What can hang from each mark
sanor: tovod
lomib: tuvu
doko: nosipur tuvu
matos: gagebab
gagebab: matos nosipur
tuvu: doko fivavup lomib tovod
nosipur: doko gagebab
tovod: tuvu

(in the rows, 128 means zero)
Known rows, with every way that one mark hangs from another
gagebab[matos]: [141 165  77  88 114 142 110 165 148 110 123 165 116 137 120 156 129 201
 133 148  97 129 146]
nosipur[gagebab[matos]]: [154 179  92  96 113 149 129 183 167 144 115 162 144 134 123 162 136 166
 143 161 101 133 169]
nosipur[doko gagebab[matos]]: [114 166 102  93 124 140 133 151 142 138 149 168 139 120 147 140 156 158
 145 165 107 124 192]
doko[nosipur tuvu[lomib]]: [156  77 138 117 120 185 139 151 179 155 142 163 100 148 157 140 130 166
 115 176 139 102 164]
gagebab[matos nosipur]: [139 181  69  98 134 172 115 147 150 108 135 161 115 129 128 161 135 207
 158 119  94 142 117]
gagebab[nosipur[doko[tuvu[fivavup lomib]]]]: [125 105 137 126 155 189 135 123 106 194 130 171 101 124 164 109 128 163
 185 115 136  81 146]
doko[nosipur[gagebab[matos]] tuvu[lomib]]: [167 130 148 101 109 190 177 173 242 194 138 159 122 115 137 143 142 138
 131 144 128 114 175]
tovod[tuvu]: [163 170  83  85 113 137  82 156  89 100  97 145 166 168 163 147 129 175
 116 156 121  99 159]
tuvu[doko[nosipur] fivavup lomib tovod]: [104 123 120 150 118 178 137 141 148 180 153 183 104  98 137 100 113 181
 128 193 149 138  94]
lomib[tuvu[doko tovod]]: [ 79 156 102 141 140 123  90 175 118 116 121 184 145 141 148  87  89 140
 147 180 125 136 103]
lomib[tuvu[doko fivavup tovod]]: [ 85 154 112 152 130 114  90 173  89 142 117 170 147 135 129  83  75 152
 170 169 114 128  72]
doko[nosipur tuvu[tovod]]: [127  74 141 104 111 143 108 153 189 114 168 174 116 153 120 147 101 155
  96 192 150 122 129]
tovod[tuvu[doko[nosipur] fivavup lomib]]: [150 158 102 124 113 185 137 133  99 176 126 139 145 121 176 107 137 185
 126 153 130 116  99]
tovod[tuvu[doko[nosipur]]]: [139 149  83 106 124 167 106 129 106 108 155 136 148 153 181 135 143 183
  90 167 122 143 105]
gagebab[matos nosipur[doko[tuvu[tovod]]]]: [ 89 139 130  83 147 164 125 135 190 130 173 196 115 109 130 116 112 151
 150  97 140 112 129]
doko[nosipur tuvu[lomib tovod]]: [129  82 154 114 113 174 133 161 210 154 148 188 108 128 136 123 108 144
 111 186 169  97 158]
sanor[tovod]: [139 151 129 118 136 141 104 157 108  58 106 160 124 166 127 185 124 199
 142 197 103 110 137]
doko[nosipur[gagebab] tuvu]: [167  85 138 115 119 158 134 159 174 152 153 142 138 169 144 173 130 138
 112 193 124 126 159]
doko[nosipur]: [138 104  93 118 112 144 103 134 124  87 168 147 108 158 143 173 138 198
 106 219 112 141 139]
lomib[tuvu]: [120 144  97 129 126 110  83 179  89  89 113 152 140 170 150 129 112 163
 159 189  94 111 146]
matos[gagebab[nosipur[doko[tuvu]]]]: [108 125 104  99 156 145 104 100 115 113 136 158 106 166 162 129 143 145
 147 130  95  95 109]
nosipur[doko[tuvu] gagebab[matos]]: [133 134 134  82 131 150 144 157 177 169 146 166 136 136 142 135 140 130
 144 128 117 104 192]
nosipur[doko[tuvu[fivavup]]]: [133  85 136 105 135 130 108 132  82 156 140 156 114 160 145 129 115 165
 148 147 119  89 151]
tuvu[doko]: [127 137  72 125 147 164  99 143 103 132 121 169 116 160 160 134 122 191
 121 172 113 147 124]

Rows
[116 103 165 112 125 124 124 160 132 189 137 179 154 133 128 118 101 111
 150 172 150  89 166]	nosipur[doko[tuvu[fivavup tovod]] gagebab]
[117 130 120 148 116 150 135 147 141 176 164 167 144 118 125 137 109 154
 128 215 132 163  86]	tuvu[doko[nosipur[gagebab]] fivavup tovod]
[117  96 116 105 163 170 107 117 114 126 157 168 111 160 172 138 132 161
 150 129 125 107 150]	gagebab[nosipur[doko[tuvu]]]
[139 204 133 117 151 192 128 157 114 117  67 163 153 133 176 122 135 174
 138 140 132  89 125]	sanor[tovod[tuvu[doko lomib]]]
[130 113  89 144 122 159 117 123  93 144 166 142 103 142 144 143 124 211
 124 190 103 164  72]	tuvu[doko[nosipur] fivavup]
[116 133 113  83 153 176 129 125 158 130 165 168 104 130 148 135 135 169
 157  86 110 118 137]	gagebab[matos nosipur[doko[tuvu]]]
[148 208 138 124 137 185 135 155  82 146  62 154 156 125 159 118 123 186
 160 130 119  85  93]	sanor[tovod[tuvu[doko fivavup lomib]]]
[118 128 114 109 143 136 107  99  85 144 131 147 109 157 146 124 131 158
 170 119  85  89  77]	matos[gagebab[nosipur[doko[tuvu[fivavup]]]]]
[171 181 109 103 104 154 112 164  84 167  69 149 159 134 157 119 128 178
 148 144 130  70 154]	tovod[tuvu[fivavup lomib]]
[148 203 130 116 135 153 110 150  59 106  81 139 166 149 145 140 117 195
 148 135 104 106  65]	sanor[tovod[tuvu[doko fivavup]]]
[103  94 165 112 130 151 129 153 137 191 124 197 111 112 140  85 100 135
 155 154 167  63 170]	nosipur[doko[tuvu[fivavup lomib tovod]]]
[155 176  82 108 125 152  95 145  59 153  93 139 162 155 160 117 115 184
 132 130 110 121  92]	tovod[tuvu[doko fivavup]]
[151 154  92 115 113 156 109 126  76 136 146 126 150 146 163 132 131 194
 111 156 109 140  71]	tovod[tuvu[doko[nosipur] fivavup]]
[129  99 128 116 153 158 113 114  84 155 152 158 111 152 152 136 119 171
 171 119 116 103 117]	gagebab[nosipur[doko[tuvu[fivavup]]]]
[ 84 130 123  95 148 137 102 110 148 110 143 183 116 143 144 111 118 126
 142 141 125  92 102]	matos[gagebab[nosipur[doko[tuvu[tovod]]]]]
[108 149 112 143 133 172 126 162 127 195  98 197 117 103 135  88  99 174
 150 169 152 116 113]	tuvu[doko fivavup lomib tovod]
[ 91 160  75 108 146 138  98  92  83  83 142 161 108 153 167 138 158 173
 150 170  91 113 114]	matos[gagebab[nosipur[doko]]]
[131 160  90 117 120 177 151 149 184 153 171 150 127 119 141 149 146 175
 118 170  99 180 113]	tuvu[doko[nosipur[gagebab[matos]]]]
[168 122 135  93 107 160 153 167 220 154 160 144 131 141 120 167 135 148
 118 149 107 135 147]	doko[nosipur[gagebab[matos]] tuvu]
[131 131 107 152 136 204 158 147 163 187 139 164 127 124 177 130 152 153
 125 209 134 146 154]	tuvu[doko[nosipur[gagebab]] lomib]
[ 85 142 123 156 125 137 119 171 156 133 164 163 165 132 150 107 111 109
 138 219 126 156 106]	lomib[tuvu[doko[nosipur[gagebab]] tovod]]
[121 141 118 171 120 132 128 163  94 161 153 130 158 143 155 121 120 143
 166 201  85 158  78]	lomib[tuvu[doko[nosipur[gagebab]] fivavup]]
[137  89 154 112 110 150 126 164 207 149 161 170 145 148 123 158 109 115
 108 205 150 123 151]	doko[nosipur[gagebab] tuvu[tovod]]
[165 198 138 102 113 129  98 158  63  78  79 133 171 156 124 167 120 194
 151 153 104  78 100]	sanor[tovod[tuvu[fivavup]]]
